In the rows, zero is written as 128.
Known rows, with every way that one mark hangs from another
B(E(M(T))): [133 127  75 115 133 138 162 111 141  75 113 120 125 154 128 173 148 112
 137 140 149  99  89 166 134 140 152]
Q(E): [132 141  96 120 120 150 156 127 128 129 111  87 108 147 145 148 169 128
 116 122 151 115 105 162 116 116 148]
Q(E(L(D) M)): [116 127  87 114 128 144 151  97 119 114 114 113  96 136 137 178 179 110
 131 138 146 108 132 173 102 128 145]
N(H(D(L) G)): [ 84  91 104 177 111 157 116 103 159 116 110 127 127 171 111 152 147 104
 129 143 145 130  87 176 139 137 114]
H(D G): [ 88 111 100 165 106 173 105 118 164  97 125 125 112 171 128 150 129  97
  96 135 127 119 108 176 125 134 118]
T(L(D(H))): [133  94  52 127 121 145 152  83 152 161 134 132  91 108 146 142 151 116
 111 143 147 134 110 188 138 123 148]
E(L M Q): [104  92  62 103 120 160 149  94 125  51  99 156 126 119 110 191 168  99
 154 147 149  80 148 167  90 163 136]
E(L(D(H(G N))) Q): [103  77  59 148 131 170 140  89 138  87 124 144 113 117 133 162 160  95
 147 153 130 109 124 188 114 163 146]
B(E(M(S))): [141 118  88 123 142 137 152 101 141  81 111 127 121 158 125 162 146 110
 139 137 162  97  98 159 118 131 141]
E(L M(S)): [115 113  88 125 151 161 135  79 119  91 108 150 113 134 119 168 160  99
 170 145 162 102 150 160 103 147 120]
M(E(Q) T(B)): [131 186  70 128 104 138 163 166 114  85 115 116 127 128 137 163 182 126
 163 120 139  87  59 186 162 165 175]
H(D G N): [ 93 101 117 188  94 201 101 123 190 117 125 133 127 184 129 152 123  94
  90 133 134 107 124 189 121 126  93]
D(L): [120 104  49 143 135 156 157 101 151 129 116 120 116 117 132 148 136 121
 159 135 168 109 126 178 137 139 130]
E(L(D(H)) M(S)): [111  88  73 141 171 160 139  72 116 111 123 152  96 119 129 169 163  89
 175 146 141 113 140 171 110 154 129]
B(E): [140 119  74 118 130 134 152 105 155  84 117 108 121 161 130 142 139 124
 122 141 155 110  79 169 137 129 157]
D(H(G N) L): [104  49  63 214 142 207 141 129 170 162 127 120 114 117 146 157 115 107
 162 135 164 113 142 179 127 125 106]
Q(E(L(D) M(S))): [123 137 100 126 139 146 148  94 110 120 114 118  98 136 139 174 182 105
 144 134 153 111 131 165  96 129 138]
B(E(L M)): [124 108  72 112 133 137 145  87 147  62 113 129 118 156 118 172 144 112
 138 154 163 101 110 167 117 135 148]
T(B(E(M)) L(D) Q): [174 129  45  75  76 140 141 103 180 108 135 180  83 113 142 153 142 101
  87 154 176  60  85 233 131  98 205]
G(H(D(L) N)): [110  73  76 180 132 165 118 136 179 131 134 114 130 164 123 167 136 116
 138 120 155 110  91 167 121 155 103]
H(D(L) G N): [ 89  93 101 207  96 203 106 118 196 128 126 139 127 166 128 164 115  92
 112 135 152 105 136 192 119 127  84]
W(B(E(L(D(H))))): [117  84  66 131 149 124 128  71 141  93 134 101 103 144 126 148 157 113
 164 126 128 118 111 179 128 154 142]
B(E(L M(S T) Q)): [130 131  80 124 136 144 156  97 124  44 107 143 134 141 120 188 162  99
 165 147 161  95  97 156 106 156 151]
M(E(L Q) S): [130 153  99 158 135 130 144 114 107  82 109 127 124 143 124 150 182 117
 173 130 163 110  92 159 123 158 128]
T(B(E) L Q): [179 140  53  80  69 153 135 121 185 106 127 163  97 123 141 136 132 117
  86 150 193  67  76 217 131  88 202]
B(E(L(D))): [129 117  66 119 138 127 144  75 150  76 126 121 110 154 129 148 146 114
 132 157 151 120  88 182 137 139 163]
B(E(L(D(H)) M Q)): [120  85  56 120 136 138 155  90 141  53 116 141 116 134 121 185 155  99
 142 152 146  95 101 173 107 151 158]

Rows
[111 104  53 113 128 145 148  75 129  71 119 144 114 117 126 157 170 102
 146 152 132 107 116 188 119 170 157] -> E(L(D) Q)
[124 139 106 126 134 156 145 106 112 113 106 113 106 141 135 174 178 111
 146 131 165 108 134 153  90 123 132] -> Q(E(L M(S)))
[128 189  95 166 146 126 161 113  85  88 119 130 125 130 138 165 198 105
 195 131 139 124  68 170 150 184 143] -> M(E(L(D) Q) S T)
[116  94  76 115 136 123 128  72 139  75 122 110 111 150 115 164 159 112
 164 125 139 100 131 173 115 152 131] -> W(B(E(L M)))
[115 177  78 145 128 129 158 126 110  92 118 105 122 146 136 161 177 127
 166 138 140 129  76 176 170 164 147] -> M(E(L) T)
[130 124  64 112 135 133 155  85 141  62 122 141 112 147 129 177 152  99
 139 159 146 101  91 187 134 147 165] -> B(E(L(D) M(T(Q))))
[129 191 100 166 141 136 158 126  87  81 111 125 134 135 134 165 193 112
 196 128 151 121  71 157 143 177 138] -> M(E(L Q) S T)
[152 130  91 108 117 159 156 131 138 105 107 130 103 144 145 149 160 107
 106 129 154  80  98 181 111 114 154] -> T(Q(E(M(S))))
[128 111  61 116 127 128 151  82 145  54 120 130 120 143 125 160 154 108
 134 155 149 107  86 179 122 151 167] -> B(E(L(D) Q))
[133 157  92 108 107 156 160 135 121 130 110 110 106 128 144 181 177 118
 127 123 158  97 116 167 109 117 154] -> Q(E(M(T(B L))))
[164 187  88 127 139 169 142 126 123  94 123 148 119 134 148 139 156 100
 169 136 165  92  60 183 145 142 184] -> M(S T(B(E(L)) Q))
[157 135  48  92  83 134 141  96 165 116 135 155  97 108 137 152 152 114
 111 147 172  86  90 211 129 115 196] -> T(B(E(Q)) L(D))
[120 101  75 120 136 122 126  72 142  82 126 100 112 153 120 147 156 118
 161 126 139 112 118 175 125 151 138] -> W(B(E(L)))
[123 158 107 130 137 159 152 112 102 112 107 112 112 137 139 182 183 108
 157 131 159 113 124 152 100 132 137] -> Q(E(L M(S T)))
[127 126  71 105 128 162 166 123 130  93 108 141 117 132 134 171 157 102
 137 134 134  85 111 180 136 149 145] -> E(M(T(Q)))
[130 125  81 137 149 161 161 102 114 135 118 146 109 113 140 176 167  96
 162 130 144 111 119 164 125 148 130] -> E(M(S T(L(D(H)))))
[103 118  62 109 124 164 159 102 111  50 101 155 133 113 117 202 176  95
 170 146 140  87 133 166 105 177 143] -> E(L M(T) Q)
[114  72  71 166 147 170 143 102 152 150 139 122  95 133 153 137 143 100
 126 139 115 121 113 199 147 141 138] -> L(D(H(G N)))
[113 132  81 126 140 168 154  97  98  58 100 162 134 113 119 196 181  88
 189 141 150  91 132 155  96 178 134] -> E(L M(S T) Q)
[103  88  54 104 128 147 153  76 123  59 110 163 113 112 116 191 175  89
 152 151 131  84 143 185 100 172 144] -> E(L(D) M Q)
[136 125  55  94 112 150 135 112 148  69 122 147 109 127 124 164 152 108
 144 144 161  67 102 196 119 137 188] -> T(B(E(L(D) M Q)))
[169 134  43  79  77 152 136 105 174 136 137 173  80 103 150 128 145 108
  88 148 166  73  92 238 143 103 201] -> T(B L(D) Q)
[155 189  95 136 148 164 146 126 114 113 123 128 124 134 146 141 160 109
 181 126 160 106  69 167 147 147 170] -> M(S T(B(E)))
